What can hang from each mark:
kefem: gafek lafe nasi
tokulid: lafe
numabel: fikemop
mafak: fikemop kefem nasi
fikemop: numabel
bugez: tonu
nasi: tonu
tonu: bugez gafek nasi
lafe: kefem
gafek: kefem mafak tokulid tonu

Each row was made from one small tree. The marks that hang from a mark follow it in brackets, in alphabetical order. Every link used is in the known rows. Write each row's tree.
In the rows, zero is written as 128.
Known rows:
gafek[kefem mafak tokulid]: [ 83 232 141 126 138 125 130 143 118 126 113 150 136 132 163 105 155 145
 110 164 152 126 141 134 125 128 122 129  75 130 170 122 108 114 130 137
 143  91 102 156 146 146 133 115 128 111 153 138 133 132 127 113 109 142
 120 115 112  96 138 140 150 109 160 126 109 117 115 122  98 144 136 135
 121 177 133 122]
kefem[gafek lafe nasi[tonu]]: [176  57 123 125 103 113  94 101 106 117 122  17 142 132 103 143 111 102
 156  84 138 136 108 123 133 131 125  90 153 153 122 122 144 131 129 126
 127 134 137  85 123 140 132 113 119 130 133 172 132 126 126 155 117 124
 105 121 126 123 109 131 144 101  94 135 143 114 176 155 162 149 152 142
 115 160 138  89]
lafe[kefem[gafek nasi]]: [177 109 121 142 128 110  92 140 124 132 141  85 146 137 142 133 103 153
 128  90 149 134 124 142 132 103 140 149 143 153 127 112 146 132 137 140
 132 130 130 140 133 131 100 123 157 146 154 147 147 107 107 150 148 126
 113 124 118 150 141 141 109 131 107 132 161 128 131 107 118 129 161 113
 134 128 136 116]
mafak[fikemop[numabel] kefem nasi[tonu[gafek]]]: [122  55 102 126 120 145 139 115 131 134 142 115 121 122 132 167 109 122
 108 150 153 138 132 159 120 142 150 211 180 164 147 126 104 102 159 111
 135 137 171 120 127 102 107  98 116 112  60 108 135 107 166 120 151 120
 155 116 156 121 129 110 149 109  86 111  75 120 140 152 150  92 105 118
 155  99 145 148]
gafek[kefem[lafe nasi] tokulid]: [102 185 146 130 138 130 131 155 107 139 111  70 151 127 148 128 117 130
 130 147 159 116 134 117 124 116 130 107 137 128 143 115 122 128 132 117
 136  84 130 123 115 172 153 121 127 120 153 158 142 136 134 140 104 132
 106 106 139  85 128 139 175 118 131 138 111 119 142 131 137 146 139 153
 130 187 122 145]
mafak[fikemop kefem[gafek[tokulid]] nasi[tonu]]: [165 100 129 120 134 137 106 125 134 124 155  71 126 134 134 156 144  93
 101 113 114 117 126 151 130 119 146 170 144 173 112 110  96 158 139 120
 131 130 144 123 150 114 115  94 109  98  86 126 103 112 137 141 121 105
 127 111 155 120 102 111 125  89 126 117  70 142 142 145 109 108 160 128
 109 128 160  81]
kefem[gafek[tokulid] lafe nasi]: [156 142 149 141 122 136 113 137 112 109 125  50 143 132 124 122 114 108
 139 100 114 105 121 123 121 110 124 111 135 160 126 109 104 146 140 121
 125 108 137  99 107 149 113 111 112 125 159 149 122 132 127 170  94 136
  93  99 129 124 128 124 156 126 131 143 112 124 171 140 125 141 166 151
 115 162 130 121]
kefem[gafek[tokulid] lafe nasi[tonu[bugez]]]: [153  88 136 130 108 120 130 111 112 135 135  35 121 137 105 114 110  82
 152  80 123 117  85 111 142 130 123  97 155 144 121 117 120 161 130 128
 106 143 137  82 123 119 129 165 121 129 143 169 108 140 125 153  93 135
  96 138 118 140 106 122 138 111 140 129 116 127 154 151 138 153 139 148
 105 163 140 107]
gafek[kefem[nasi[tonu]] mafak tokulid[lafe]]: [ 95 177 131 129 132 156 118 133 116 132 130 116 150 144 135 137 175 121
 129 168 182 115 124  94 140 131 130  82 141 107 133 121 111 112 107 128
 139  92 132 146 118 150 154  81  94 114 162 164 131 134 126 132 120 141
 129 141 102  74  98 127 129  88 157 125 121 161 132 129 116 146 135 121
 108 168 120 111]
fikemop[numabel]: [119 126 123 137 118 126 112 128 106 118 111 156 154 123 137 121 120 149
 130 130 118 123 155 149 106 109 113 154 117 127 170 123 140 125 138 113
 140 147 141 109 123 143 108 129 134 145 117 145 132 128 155 127 118 146
 136 116 109 122 156 127 141 124  89 127 141  94 106 129 119 129 115 134
 158 136 122 172]
bugez[tonu[gafek[tokulid] nasi]]: [114 139 159 153 125 154 130 149 156 110 169 176 117 121 115 124 146 118
 136 132  89 114 127 119 130 132 139 140 109 120 136 139 109 128 115 147
 119 149 105 141 119 121 127 129 127 144 148  89 141 152 136 119 119 106
 100 107 123 136 119 117 137 159 143 107 113 141 167 152 132 108 128 129
 146 111 118 142]
lafe[kefem[gafek[mafak tokulid tonu] nasi]]: [150 244 125 136 120 144  92 146 145 101 127  77 164 142 136 121 148 138
 110 126 143 135 125 114 144 131 141 105 123 151 120 100 123 128 126 149
 122  97 115 167 117 125 117 108 121 151 169  99 129 125 112 167 136 134
 105 135 112 139 106 136 140 135 149 120 125 131 140 119  62 139 179 117
  94 121 132 112]
tonu[bugez gafek[mafak tokulid] nasi]: [ 91 179 140 130 132 146 177 149 157 129 143 202  80 134 124 113 122 119
 123 141  85 123  95 136 145 144 137 168  95 110 150 146  96 118 137 137
 110 148  92 144 128  89 112 170 119 134 141 105 116 147 124  96 111 118
 105 121 116 159 142 124 127 151 186 126 129 143 142 144 104 124 118 118
 110 117 113 162]
mafak[fikemop[numabel] kefem[gafek lafe nasi]]: [163 124 103 126 138 135 112 124 109 123 133   4 150 128 116 157  92 118
 102 108 160 139 132 137 100 121 130 185 172 191 152 118 102 120 175 105
 118 128 183  69 103 146  88  98 108 117 137 103 123 107 163 134  77 145
 137  70 158  88 119 136 172 107  77 133 110 113 168 140 146 109 146 133
 119 157 134 141]
lafe[kefem]: [150 120 126 134 132  86 108 138 117 119 116 140 143 139 148 124 110 173
 118 126 128 130 153 140 119  96 120 160 105 133 119 118 167 125 136 139
 157 127 123 166 144 154 130 127 177 151 123 152 150 128 119 102 160 139
 125 129 128 141 152 149 122 121 122 138 155  98 101 104 121 133 128 141
 164 113 128 144]
mafak[fikemop kefem nasi]: [141 100 108 114 158 125 124 134 133 135 129 119 132 132 143 162 124 138
  85 136 131 142 176 162 114 111 149 182 158 151 115 112 123 143 147 108
 149 108 138 126 134 125 126  99 137  94  92  98 125 102 133 121 133 108
 144 108 183 104 127 132 134 133 107 136 111 116  98 119 138 105 125 122
 142 112 146 118]
numabel[fikemop]: [119  90 140 124 144  99 122 124 115 118 112 154 154 122 141 114 111 150
 121 126 112 121 159 155 128 102 106 129 128 137 133 117 137 117 124 133
 146 128  93 111 141 145 141 113 118 127 117 126 131 123 129 111 120 125
 133 146 109 135 165 125 144 104 120 129 138 114 106 104 134 113 129 141
 156 108 111 103]
lafe[kefem[nasi]]: [146 126 125 138 140 103 109 139 114 133 132 113 147 139 155 131 110 168
 122 116 157 141 143 136 134  99 147 149 160 127 110 128 155 129 128 133
 150 113 116 156 123 134 119 129 167 154 151 146 141 118  97 151 159 128
 112 127 136 132 131 141 135 129 110 127 161 116 109 115 131 138 136 129
 160 115 126 141]
tonu[bugez gafek[kefem[lafe] mafak] nasi]: [ 90 157 108 116 126 118 192 146 154 139 119 117  77 137 112 128  98 119
 136 151 134 161  98 130 122 170 138 146  85 118 157 161 122  70 131 146
 118 139 115 128 134 126 132 181 119 112 133 105 142 122 134  76 113 137
 126 107 124 115 156 155 155 147 156 147 156 114 160 141 158 127 116 130
 108 169 116 134]
tokulid[lafe[kefem]]: [165 114 148 128 142 109 112 139 119 121 119 168 142 136 126 135 132 175
 114 134 121 113 165 134 115  83 104 149 117 122  97 118 174 127 136 126
 159 128 140 161 133 176 134  94 164 154 121 154 137 119 115 104 159 146
 142 132 114 128 154 154  97 118 116 152 166 114 106  79 135 148 129 128
 157 106 121 144]
mafak[nasi[tonu]]: [136  43 111 133 114 108  98 106 119 131 125 132 134 119 127 146 139 130
 133 115 115 128 141 156 138 125 136  98 142 120 125 125 148 143 102 116
 143 126 120 140 122 120 141 112 125 122  92 174 129 120 114 146 170 107
 127 151 136 135 120 113 124 116 107 128 142 124 107 149 151 138 131 128
 154 128 131 111]
kefem[gafek[mafak tonu[bugez]] lafe nasi]: [139 177 104 105 113 122 134 113 131 131 102  38 125 126  99 112 114 108
 143 109 133 166 105 108 122 160 116  60 126 134 127 133 138 118 133 131
  93 119 125  93 117 116 134 155 106 120 157  90 128 113 117 154  93 149
 124 129 125 137 120 133 150 153 123 136 145 115 160 139 123 140 143 128
  73 137 124 110]
bugez[tonu[gafek[kefem] nasi]]: [100 120 123 145 129 136 140 147 149 131 163 160 116 124 139 140 130 124
 138 134 144 125 121 126 110 170 142 123 100 111 159 153 131  98 121 149
 130 146 116 142 121 126 133 148 133 133 132  87 158 142 140  99 139 111
 124 102 132 108 140 127 136 159 130 121 131 123 156 148 167  87 123 117
 160 137 128 129]
nasi[tonu]: [139  67 134 127 120  99  94 103 112 124 118 149 143 120 132 130 138 133
 142 120 116 133 135 136 134 133 110 112 122 120 128 124 162 128 123 131
 149 144 130 113 144 139 146 118 130 128 110 165 141 148 125 119 128 124
 123 140 118 132 128 129 127 115 104 123 140 117 119 143 145 136 120 145
 150 123 132 109]
kefem[nasi[tonu]]: [130  71 126 140 124 112  96 109 113 128 118 119 149 133 136 131 122 124
 139 109 145 136 129 124 130 130 134  98 176 133 126 126 158 131 114 114
 138 126 119 107 128 137 136 126 127 134 136 175 140 143 122 151 134 118
 117 127 138 124 118 119 133 122 106 116 142 137 120 150 148 140 127 136
 144 124 127 114]
bugez[tonu]: [128 126 139 127 117 114 102 118 117 114 148 137 141 118 140 117 146 142
 130 122 116 136 163 121 111 121 113  98 109 114 127 127 165 137 124 133
 149 141 121 128 120 147 143 128 144 134 133 117 141 141 129 120 123 140
 129 129 127 119 126 128 132 139 104 121 132  98 116 135 158 112 114 143
 151 116 131 109]
tokulid[lafe]: [151 103 147 121 149 134 102 136 104 115 102 185 150 129 120 126 135 146
 133 133 105 103 167 128 108  97  88 122 107 121 112 127 152 134 129 117
 142 129 137 110 122 166 140  99 143 133 127 155 129 124 118 118 115 130
 141 125 118 111 142 138  99 122 110 144 149 126 110  97 143 142 119 133
 144 119 115 139]
gafek[mafak[fikemop] tonu[bugez]]: [ 95 223 113 101 134 109 141 101 141 135  93 149 123 119 128  97 133 135
 116 150 108 149 160 122 128 151  96 120 108 122 128 129 144 123 133 123
 118 127 119 128 139 123 156 150 127 115 143  52 120 127 140  99 118 148
 158 127 162 137 134 122 137 152 130 120 124 113  98 115 117 139 118 127
 102 109 117 119]

Write each row's tree:
[144 165 136 133 113 154 111 137 127 113 142 111 129 129 131 131 154 120
 108 123 103 127 131 155 135  99 139 131  91 139 140 105  87 134 124 134
 131 106 108 145 129 116  91 100 115 109 119 140 109 108 119 167 132 111
  98 124 127 137 134 130 129 117 155 126 122 138 143 131  81 137 172 107
 105 156 141 107]
kefem[gafek[mafak[nasi] tokulid]]
[114  76  95 118 115 106 139  94 122 154 130 118 123 119 123 126 105 117
 125 116 127 140 132 162 134 134 142 144 177 108 158 121 126 135 118 101
 129 165 158 122 126  99 132 155 123 137  77 120 107 119 157 131 159 131
 157 143 172 134 122 110 131 112  94 121 111 125  79 151 152 121 114 135
 151 132 129 142]
mafak[fikemop[numabel] nasi[tonu[bugez]]]
[ 85 151 103 115  94 136 158 139 121 110 133  68 119 121 128 147 133 122
 114 162 163 156 139 129 113 152 136 110 104 131 134 139 117  79 111 149
 142 105 124 154 110 140 145 124 104  88 102  90 156  99 136 124 152 140
 132 129 132 117 130 146 184 132 130 131 111 108 169 147 166 106 128 115
 122 161 132 110]
bugez[tonu[gafek[kefem[lafe] mafak[nasi]]]]
[116 125 111  93 115 117 109 101 129 132 129 106 142 131 122 148 150 123
 113 148 129 149 160 151 143 130 136 121 151 132 124 120 137 114 107 119
 135 127 120 154 139 117 139  98 118 102  94 114 129 114 136 128 156 112
 139 134 175 111 115 123 141  95 128 121 125 128 119 147 130 131 153 128
 115 140 135  85]
gafek[mafak[fikemop nasi[tonu]]]
[103 216 109 103 152 118 144 128 167 135  99 152 109 130 101 118 132 130
 116 139  98 161 142 126 135 167 124 100 120 109 137 147 144 122 119 120
  99 144 115 135 135 111 154 156 110 136 137  35 111 142 139  93 120 125
 145 123 165 120 136 126 123 164 145 115 155 128 108 135 117 133 124 115
  97 102 106 114]
gafek[mafak[fikemop] tonu[bugez nasi]]
[128  72 100 120 142 104 144 109 125 159 143 101 109 127 140 126 105 127
 126 109 156 153 115 122 135 144 136 156 202 146 120 127 138 142 142 117
 123 147 135  88 146 101 138 157 133 102 117 118 111 128 122 110 106 123
 140 124 162 116 101 121 132 119 115 119 114 137  90 142 152 117 104 139
 121 114 145 116]
mafak[fikemop kefem[nasi[tonu[bugez]]]]
[ 82 247 140 115 139 143 148 140 126 133  95 178 123 119 133  95 171 130
 127 179 134 112 135  83 120 142 110  73  73 103 128 133 125 128 128 124
 121 109 134 142 140 144 166 135 111 118 151 102 113 133 133  97 101 158
 161 149  97 108 126 137 121 135 154 140 119 141  94  98  95 141 101 126
  90 142 120 141]
gafek[kefem mafak tokulid[lafe] tonu[bugez]]
[186  75 110 109 105 128 102 124 127 115 144  85 128 146 107 171 168 137
 115 111 134 141 122 147 132 111 140 117 123 133  96 110 148 108 115 138
 130 131 137 168 130 135 110  73 132 135 102 159 121  92 107 137 192 128
 128 162 112 134 117 145  93  93 130 139 159 130 131 105 111 138 161  97
 110 112 137  79]
tokulid[lafe[kefem[gafek[mafak[nasi[tonu]]]]]]
[118 106 134 144 120 137 120 135 157 112 169 177 114 117 117 136 127 126
 135 121 107 133 125 131 117 145 140 130 111 119 132 144 139 111 119 150
 123 160 116 126 112 112 121 139 133 144 129  88 155 140 137 113 139 109
 117 105 128 135 134 127 130 164 124 114 129 119 162 151 152  97 121 125
 155  96 129 130]
bugez[tonu[gafek nasi]]
[148  22 102 115 120  93 106 125 114 124 118  62 122 137 118 167 142 120
 117 128 128 150 142 137 123 128 132 123 154 152 103 126 147 128 133 105
 138 119 144 112 124 145 150 122 127  96  58 164 125 110 115 119 137 124
 118 141 141 101 118 128 163 111  87 148 130 100 139 150 158 128 108 151
 138 114 149 118]
mafak[kefem[lafe] nasi[tonu]]
[166 140 158 145 138 171 109 144 108 121 137 125 153 140 127 134 146 114
 133 106 125  77 126 116 118  89 121 119 140 131 108 109 108 150 138 121
 134 108 142 102 117 152 107  79 121 135 171 155 112 131 130 173 103 125
 123 118 103 116 117 119  98 111 131 137 119 165 151  99 106 142 152 112
 111 140 125 129]
kefem[gafek[tokulid[lafe]] nasi]
[109 125 155 149 145 138 176 154 157 136 147 211  85 131 123 111 104 120
 137 127  75 101  99 125 139 137 135 169 106 110 147 151 100 136 131 135
 115 147 111 134 135 106 112 186 131 148 131 116 119 154 130 106 114 112
 108 120 115 156 151 124 115 156 171 118 125 146 134 132 116 114 108 130
 140 110 122 163]
tonu[bugez gafek[tokulid] nasi]
[104  80 142 150 112 130 160 112 124 135 147 158 108 123 140 106  96 106
 153 131 135 111  81 113 150 134 137 138 167 118 122 142 108 143 123 134
 114 125 118 107 139  99 116 167 127 132 131 155 120 146 123 146 119 123
 122 140 116 164 112 101 127 132 147 101  95 148 134 148 133 136 110 131
 136 115 138 152]
kefem[nasi[tonu[bugez gafek[tokulid]]]]
[106 222 135 119 151 155 138 137 157 124 119 198 104 139  89 118 169 117
 123 153  87 121 130  88 140 138 121  70  94  85 115 149 127 131 113 116
  96 137 125 139 118 123 157 133 117 155 150  85  95 144 129 101 103 130
 135 143 113 117 127 129  94 159 162 139 157 144 113 121  84 146 121 115
  88 100 103 146]
gafek[mafak tokulid[lafe] tonu[bugez nasi]]
[ 95  82 113 123 103 128 172 101 129 136 135 128 103 122 130 117 102 120
 141 131 160 159  95 126 143 161 127 137 154 121 124 147 119  99 107 148
 114 136 104 115 130  89 110 169 121 115 141 143 136 125 122 132 132 123
 123 142 112 154 114 119 139 123 153 105 130 137 134 140 139 132  99 114
 114 120 130 131]
kefem[nasi[tonu[bugez gafek[mafak]]]]
[112 183 138 135 151 126 133 138 155 138 119 192 110 126 107 107 143 125
 141 124  83 119 129 109 149 135 129  88 108  98 144 134 131 158 119 118
 112 142 121 139 126 110 163 177 135 158 139  96 101 162 125 117 117 114
 120 128 127 136 133 110 113 169 144 129 135 137 106 145 105 130 115 144
 118 101 124 155]
gafek[tokulid tonu[bugez nasi]]
[ 90 220 156 134 140 135 113 137 128 129  87 174 155 118 160 102 152 137
 127 166 132 109 148 110 123 134 107  84  78 126 155 124 122 143 138 123
 145  92 129 147 143 153 177 115 120 116 136 116 141 149 134 121 123 141
 130 122 112 108 130 127 140 136 122 125  97 122 110 125 103 132 126 149
 132 143 126 146]
gafek[kefem tokulid tonu]
[ 96 125 141 118 104 119 162 120 135 118 126 179  98 123 130 104 115 113
 132 146 108 129 100 119 146 144 123 151 104 123 128 133 112 115 124 155
 111 135 106 136 153  95 118 167 114 110 125 144 127 142 125 105 108 137
 116 149 102 166 124 117 135 116 169 109 100 129 126 149 106 133 108 136
 109 121 129 136]
nasi[tonu[bugez gafek[mafak tokulid]]]
[159 110 132 140 140 130 110 142 115 127 134 135 146 141 130 143 121 167
 119 124 162 122 156 122 126  91 130 129 170 114  88 123 161 124 125 123
 144 113 135 147 112 164 121  91 163 165 149 152 143 108 107 137 158 137
 132 138 119 123 138 147 106 132 122 138 173 128 104  82 137 142 127 118
 156 113 122 155]
tokulid[lafe[kefem[nasi]]]
[155 162 154 139 152 157 123 129 156 126 125 179 104 129  83 122 166  96
 141 102  75  87 110 101 128 139 118  81  94 110 122 129 127 161 129 115
  97 156 147 119 114 124 135 130 114 151 144  99  90 142 132 130 104 115
 135 131 102 138 125 113  73 156 150 132 139 156 132 115  94 121 136 123
 100 106 113 131]
kefem[gafek[tokulid[lafe] tonu[bugez nasi]]]
[159 174 162 140 155 173  85 133 157 116 117 165 141 136  95 136 174  99
 129 119  85  82 123 107 119 122 114  79  84 130 120 124 119 150 122 113
 102 139 145 127 122 147 145  84 110 157 144 113 111 155 131 131 111 115
 124 116 105 117 132 113  86 146 137 136 138 157 161 115  91 125 151 130
 106 110 116 115]
kefem[gafek[tokulid[lafe] tonu[nasi]]]
[ 92 129 129 141 133 149 151 145 121 138 124 143 142 128 174 133  94 143
 136 146 181 127 119 136 112 138 137 148 125 128 154 147 117 105 137 138
 147  97 116 129 128 130 112 127 134 102 145 143 166 125 130 133 135 112
 136 114 130 124 143 133 152 138 113 132 120 131 142 121 155 108 120 122
 155 150 124 151]
tonu[gafek[kefem[nasi]]]
[119  34 126 116 113 101 160 106 127 137 122 175 105 113 133 107  93 123
 162 124 106 123  98 133 135 148 110 144 118 125 126 143 141 125 134 145
 130 163 121 104 153 104 129 180 136 126 101 147 134 135 123 107 134 131
 140 155 109 179 134 128 117 125 120 122 125 116 117 137 159 123  85 136
 148 112 132 140]
nasi[tonu[bugez gafek]]
[ 89 208 143 137 153 153 154 140 118 149 107 161 125 117 148  98 150 127
 130 149 163  99 124  81 119 138 125  64 139  95 131 135 126 151 109 110
 127  92 139 122 118 151 168 142 115 130 162 112 115 134 126 140 113 135
 159 140 110 111 119 123 104 151 140 134 119 165  90 100 118 141 110 129
 114 139 120 152]
gafek[kefem[nasi] tokulid[lafe] tonu[bugez]]
[151 157 110 106 124 136 117 120 129 125 129  88 143 123 134 146 134 123
 104 116 124 135 149 173 131 117 131 154 116 142 138 112 115 119 125 127
 128 119 115 141 134 118  97  92 117  92 121  89 120 103 129 139 147 112
 130 115 169 128 131 134 129 117 131 139 124 132 154 123 108 125 176 100
 110 154 131  75]
kefem[gafek[mafak[fikemop nasi]]]
[178 152 155 139 129 118  99 148 135 115 130 119 145 141 139 117 127 152
 119  99 102 105 132 149 134  92 126 173  85 150 131 104 132 145 147 140
 135 127 126 159 143 145 106 115 150 147 137 147 119 140 110 132 141 136
 111 117  97 153 156 139 120 113 141 135 120 119 129 101  83 127 164 142
 142 140 135 118]
lafe[kefem[gafek[tokulid]]]
[120 136 105 137 157 133 124 129 115 131 132 100 158 136 149 143 110 145
  98 144 169 131 148 148 110 124 138 201 192 156 146 126 111 124 158  89
 132 122 166  91 117 129 101 110 126 137 134 100 133 113 156 136  91 141
 147  85 162  80 120 130 151 135  86 122 117 122 118 134 134 110 120 126
 145 130 129 165]
mafak[fikemop[numabel] kefem[nasi]]
[121  48 147 135 109 145 162 116 132 135 144 187 102 120 117 128 133  99
 145 133 111  82 103 127 138 112 129 131 147 101  97 140 112 147 109 122
 124 124 141 136 133  98 134 138 122 130  80 162 104 125 127 137 154 107
 143 163 118 163 116 104  94 113 145 129  98 156 125 121 140 138  97 124
 131 101 141 154]
mafak[nasi[tonu[bugez gafek[tokulid[lafe]]]]]
[181  54 107 136 104  97 116 103 127 138 146  76 118 133 130 130  97 132
 141  68 146 147  85 129 143 147 137 134 160 131 121 125 155 130 120 140
 121 162 137 123 142 103 105 169 154 152 135 162 128 116 103 150 158 136
 119 149 113 167 117 128 102 122 119 130 161 128 102 128 131 138 133 132
 134 125 137 108]
lafe[kefem[gafek nasi[tonu[bugez]]]]
[ 76 132 100 116 117 127 197 141 132 142 125 152  93 119 159 125 106 130
 126 153 157 149 117 159 124 157 147 158  86 109 151 148 111  90 120 140
 134 108 112 155 137  95 112 155 131  87  94 123 140  98 124 125 162 125
 136 139 126 144 145 135 129 135 144 136 120 131 114 120 130 111 103  96
 132 157 128 142]
tonu[bugez gafek[kefem mafak[nasi]]]
[143  42 125 133 112 125 158 114 125 140 144 156 111 130 123 130  98 139
 149 122 155 127  94 114 132 123 129 159 186 117  76 152 158 119 117 146
 123 144 139 130 136 112 118 148 146 157 123 157 139 120 102 122 157 138
 146 150 110 168 121 139  95 130 131 125 143 136 117 107 158 130 104 112
 147  88 126 156]
tokulid[lafe[kefem[nasi[tonu[bugez gafek]]]]]
